(in the rows, 128 means zero)
Known rows, with every step that occurs:
G/V/C/T/W: | 178 |  75 | 144 | 105 | 140 |  93 | 111 | 166 | 145 | 119 | 168 | 154 |  98 | 188 | 109 |  63 | 108 | 127 | 140 | 128 | 157 | 130 | 101 | 120 |
N/V/G: | 157 | 130 | 162 | 201 | 139 | 146 | 158 | 149 | 133 | 148 |  56 | 123 | 169 | 163 | 138 | 110 | 132 | 148 | 147 | 156 | 147 | 106 | 127 | 125 |
D/T: | 169 |  99 |  88 | 111 | 164 | 163 | 132 | 120 | 162 | 123 | 107 | 139 | 157 | 168 |  99 | 116 | 115 | 177 | 156 |  75 | 123 | 162 | 131 |  86 |
Y/T/D/V: | 171 |  90 |  72 | 139 | 194 | 167 | 154 | 187 | 128 |  87 | 135 | 172 | 172 | 154 | 124 |  86 | 110 | 119 | 116 | 159 |  89 | 161 | 135 | 123 |
V/C/T: | 168 |  78 | 149 | 105 | 140 | 134 | 132 | 125 | 154 | 136 | 155 | 128 | 134 | 144 | 112 |  70 | 147 | 136 |  97 | 129 | 155 | 173 |  81 | 102 |
W/V/N/T: |  76 | 121 | 115 | 114 | 162 | 205 | 167 | 216 | 218 | 163 | 105 |  86 | 182 | 167 | 153 | 110 | 127 | 138 | 107 | 137 | 177 | 111 |  95 | 125 |
N/V: | 147 | 112 | 124 | 143 | 155 | 146 | 151 | 148 | 129 | 155 |  88 | 119 | 146 | 164 | 160 | 101 |  89 | 161 | 138 | 148 | 130 | 134 | 111 | 127 |
N/T: | 127 | 108 | 110 | 111 | 145 | 163 | 164 | 168 | 181 | 119 |  99 | 108 | 152 | 140 | 115 |  57 | 112 | 156 | 136 | 104 | 146 | 163 | 116 | 110 |
W/V/Y: |  94 | 109 | 157 | 123 | 158 | 171 | 182 | 134 | 129 | 206 | 114 |  94 | 170 | 158 | 129 | 105 |  91 | 125 | 126 | 146 | 155 |  98 |  70 | 121 |
G/V: | 169 | 104 | 120 | 118 | 136 | 135 | 166 | 135 | 129 | 105 | 123 | 113 | 122 | 197 |  86 |  63 |  98 | 142 | 168 | 138 | 162 | 107 |  88 | 106 |
G/V/N/T: | 135 | 112 | 113 | 115 | 119 | 167 | 161 | 222 | 204 | 107 |  99 | 106 | 151 | 199 | 115 |  64 | 115 | 145 | 164 | 141 | 147 | 101 | 100 | 131 |
V/N/T/D: | 123 | 117 | 119 | 134 | 110 | 141 | 167 | 228 | 224 | 151 | 117 | 130 | 179 | 138 | 129 | 111 | 156 | 133 | 173 | 121 | 120 | 144 |  79 | 127 |
V/Y/T/N: | 140 | 129 | 139 | 133 | 112 | 176 | 184 | 159 | 132 | 127 | 109 | 147 | 177 | 140 | 117 |  77 | 109 | 118 | 183 |  98 |  89 | 147 | 169 | 161 |
D/T/W: | 159 | 115 |  82 | 114 | 175 | 132 | 123 | 151 | 160 | 139 | 106 | 157 | 134 | 174 | 105 | 139 |  95 | 174 | 187 |  44 | 128 | 156 | 156 |  90 |
G/V/N: | 158 | 126 | 125 | 125 | 121 | 147 | 172 | 180 | 160 | 128 | 107 | 109 | 135 | 217 |  93 |  98 | 124 | 138 | 185 | 146 | 170 |  84 |  80 | 113 |
Y/T: | 155 | 115 |  81 | 126 | 169 | 187 | 175 | 133 | 140 | 113 | 123 | 122 | 169 | 151 | 104 |  53 | 121 | 129 | 143 | 116 | 137 | 153 | 144 | 110 |
D/V/C/T: | 180 |  66 | 139 | 103 | 183 | 153 | 112 | 161 | 127 | 100 | 129 | 150 | 122 | 170 | 123 |  84 | 120 | 144 |  46 | 163 | 143 | 173 | 101 | 102 |
N/V/Y/T/D: | 144 |  88 | 124 | 170 | 143 | 146 | 160 | 174 | 133 | 182 | 126 | 158 | 210 | 132 | 179 |  78 |  87 | 117 | 160 | 175 |  29 | 130 | 114 | 175 |
C/T/N/V/G: | 170 | 116 | 173 | 195 |  86 | 148 |  96 | 196 | 179 |  94 | 104 | 147 | 173 | 130 | 150 | 140 | 162 | 148 | 144 | 133 | 135 | 135 | 174 | 151 |
T/N/V: | 148 | 131 | 142 | 141 | 118 | 138 | 148 | 166 | 137 | 126 |  92 | 143 | 143 | 155 | 168 | 125 |  92 | 160 | 162 | 114 | 121 | 146 | 149 | 155 |
C/T/W/V: | 114 |  97 | 110 | 113 | 173 | 149 | 101 | 186 | 181 | 154 | 173 | 116 | 139 | 141 | 133 | 133 | 117 | 134 | 113 | 112 | 195 | 128 | 116 | 105 |
W/T: | 116 | 137 | 123 | 124 | 135 | 139 | 189 | 122 | 149 | 135 | 108 | 111 | 156 | 157 | 103 |  79 | 133 | 129 | 148 |  97 | 170 | 137 |  71 |  96 |
C/T/N/V: | 163 |  98 | 137 | 137 | 100 | 147 |  90 | 194 | 174 | 103 | 136 | 143 | 148 | 131 | 173 | 128 | 117 | 162 | 129 | 122 | 116 | 164 | 156 | 151 |
W/T/N/V: | 114 | 144 | 146 | 146 | 107 | 133 | 161 | 164 | 152 | 123 |  94 | 142 | 162 | 161 | 175 | 112 | 104 | 143 | 157 |  99 | 120 | 138 | 122 | 158 |
C/T/D/V: | 185 |  67 | 107 | 128 | 156 | 137 |  94 | 204 | 161 |  90 | 164 | 161 | 149 | 135 | 116 | 126 | 136 | 139 |  96 | 160 | 116 | 168 |  94 | 101 |

Rows:
|  86 | 124 | 149 | 127 | 168 | 142 | 171 | 166 | 127 | 221 | 112 | 115 | 146 | 161 | 136 | 127 |  74 | 125 | 157 | 114 | 160 |  93 |  95 | 126 |
T/W/V/Y
| 123 |  92 | 114 | 102 | 221 | 140 | 130 | 128 | 147 | 184 | 130 | 158 | 144 | 194 | 144 | 130 |  89 | 149 | 118 |  80 | 143 | 138 | 121 | 110 |
D/T/W/V/C
| 116 | 129 | 115 | 117 | 129 | 179 | 170 | 212 | 210 | 140 |  81 | 103 | 163 | 160 | 122 |  95 | 137 | 152 | 150 | 115 | 153 | 139 | 110 | 117 |
V/N/T
| 119 | 104 |  82 | 111 | 209 | 159 | 116 | 155 | 169 | 161 | 128 | 143 | 152 | 181 | 132 | 156 |  84 | 162 | 143 |  69 | 152 | 129 | 144 | 101 |
D/T/W/V
| 172 | 117 | 105 | 110 | 126 | 154 | 128 | 140 | 167 |  94 | 108 | 161 | 153 | 163 | 107 | 142 | 119 | 174 | 181 |  40 | 113 | 176 | 168 | 115 |
D/T/N
| 157 |  93 | 144 | 109 | 152 | 105 | 119 | 153 | 150 | 154 | 151 | 152 | 112 | 146 | 118 |  91 | 130 | 134 | 128 | 100 | 163 | 168 | 109 | 105 |
V/C/T/W
| 181 |  84 | 157 | 103 | 146 | 145 | 106 | 181 | 132 |  69 | 131 | 174 | 117 | 163 | 132 | 109 | 126 | 143 |  73 | 131 | 133 | 186 | 140 | 131 |
D/V/C/T/N
| 112 | 143 | 110 | 185 | 198 | 185 | 166 | 171 | 148 | 146 | 112 | 131 | 187 | 158 | 117 | 101 | 136 | 101 | 143 | 119 | 185 |  93 | 176 | 125 |
Y/T/W/V/G
| 131 | 128 | 114 | 136 | 160 | 153 | 175 | 168 | 123 | 171 | 106 | 144 | 161 | 149 | 115 |  72 |  84 | 120 | 189 | 101 | 103 | 130 | 153 | 136 |
V/Y/T/W
| 154 | 101 | 109 | 132 | 194 | 204 | 167 | 172 | 100 | 120 |  84 | 143 | 173 | 173 | 122 |  66 |  75 | 127 | 107 | 164 |  85 | 138 | 147 | 133 |
D/V/Y/T
| 100 | 129 | 112 | 121 | 188 | 141 | 159 | 161 | 140 | 179 | 128 | 115 | 131 | 166 | 131 | 128 |  91 | 131 | 145 | 102 | 197 | 113 | 111 | 110 |
T/W/V
| 170 |  63 | 144 | 135 | 135 | 135 | 105 | 210 | 148 | 131 | 150 | 159 | 165 | 132 | 121 | 124 | 119 | 130 | 108 | 173 |  79 | 149 |  82 | 120 |
C/T/D/V/Y
| 175 | 125 | 145 | 193 | 124 | 156 | 110 | 164 | 168 | 101 |  59 | 173 | 185 | 168 | 150 | 163 | 129 | 176 | 174 |  88 |  93 | 135 | 200 | 145 |
D/T/N/V/G
| 138 | 101 | 124 | 156 | 160 | 185 | 162 | 160 | 120 | 172 |  91 | 129 | 195 | 153 | 175 |  60 |  68 | 135 | 138 | 167 |  60 | 126 | 142 | 162 |
N/V/Y/T
| 127 |  86 | 166 | 100 | 138 | 152 | 124 | 152 | 169 | 130 | 177 | 135 | 148 | 142 | 149 | 111 | 145 | 122 |  78 | 121 | 169 | 157 | 110 | 138 |
W/V/C/T/N
| 128 |  69 | 147 | 101 | 175 | 161 | 128 | 130 | 160 | 160 | 178 | 112 | 153 | 150 | 140 |  85 | 139 | 122 |  52 | 153 | 179 | 144 |  69 | 107 |
W/V/C/T
| 109 | 146 | 111 | 122 | 139 | 148 | 158 | 241 | 207 | 155 |  80 | 124 | 140 | 164 | 128 | 114 | 117 | 151 | 182 |  85 | 158 | 133 | 132 | 123 |
V/N/T/W
| 124 | 123 | 124 | 139 | 117 | 102 | 186 | 140 | 163 | 142 | 145 | 139 | 172 | 137 | 107 |  96 | 152 | 111 | 170 | 103 | 134 | 143 |  43 | 108 |
W/T/D
| 170 | 100 | 112 | 135 | 170 | 127 | 152 | 178 | 123 | 113 | 119 | 162 | 138 | 158 | 113 | 121 | 112 | 137 | 127 | 152 | 121 | 153 |  88 | 105 |
T/D/V
| 153 | 131 | 116 | 125 | 173 | 177 | 162 | 202 | 137 | 124 |  67 | 129 | 138 | 201 | 115 | 142 | 118 | 148 | 121 | 154 | 159 | 123 | 108 | 104 |
D/V/N
| 155 | 118 | 129 | 130 | 154 | 194 | 163 | 194 | 105 |  92 |  85 | 167 | 165 | 166 | 131 |  91 |  80 | 127 | 133 | 133 |  75 | 151 | 186 | 163 |
D/V/Y/T/N
| 116 | 155 | 141 | 124 |  95 | 131 | 184 | 143 | 156 | 105 | 111 | 134 | 150 | 150 | 112 | 103 | 139 | 126 | 176 |  63 | 158 | 148 | 109 | 125 |
W/T/N
| 146 |  86 |  99 | 123 | 172 | 147 | 141 | 221 | 169 |  93 | 110 | 154 | 155 | 145 | 133 |  88 | 103 | 146 | 108 | 148 |  98 | 169 | 107 | 123 |
N/T/D/V
| 156 | 108 | 110 | 118 | 139 | 125 | 106 | 181 | 171 | 130 | 151 | 133 | 121 | 133 | 105 | 116 | 127 | 146 | 157 |  87 | 170 | 156 | 129 |  96 |
C/T/W
| 152 | 122 | 105 | 148 | 141 | 180 | 148 | 174 | 142 | 102 | 109 | 154 | 173 | 149 | 177 |  89 |  92 | 142 | 153 | 122 |  89 | 156 | 198 | 175 |
Y/T/N/V
| 103 | 116 | 148 | 111 | 201 | 121 | 173 | 132 | 119 | 199 | 129 | 135 | 122 | 178 | 141 | 104 |  95 | 120 | 115 | 113 | 189 | 124 |  88 | 120 |
T/W/V/C
| 155 | 102 | 157 | 126 | 114 | 133 | 175 | 139 | 116 | 148 | 108 | 112 | 138 | 194 |  90 |  61 |  82 | 133 | 182 | 149 | 125 |  89 |  73 | 126 |
G/V/Y
| 170 |  53 | 156 | 141 | 132 |  97 | 105 | 164 | 162 | 164 | 171 | 165 | 161 | 129 | 181 |  96 | 132 | 133 |  98 | 177 |  85 | 167 |  68 | 141 |
N/V/C/T/D
|  85 | 135 | 139 | 169 | 174 | 163 | 155 | 207 | 191 | 151 |  86 | 117 | 170 | 150 | 126 | 104 | 130 | 128 | 136 | 108 | 195 | 104 | 148 | 123 |
N/T/W/V/G
| 173 |  85 | 145 | 124 | 181 | 107 | 166 | 151 | 102 | 134 | 120 | 178 | 131 | 172 | 125 |  97 | 113 | 125 |  98 | 163 | 112 | 163 |  65 | 116 |
T/D/V/C
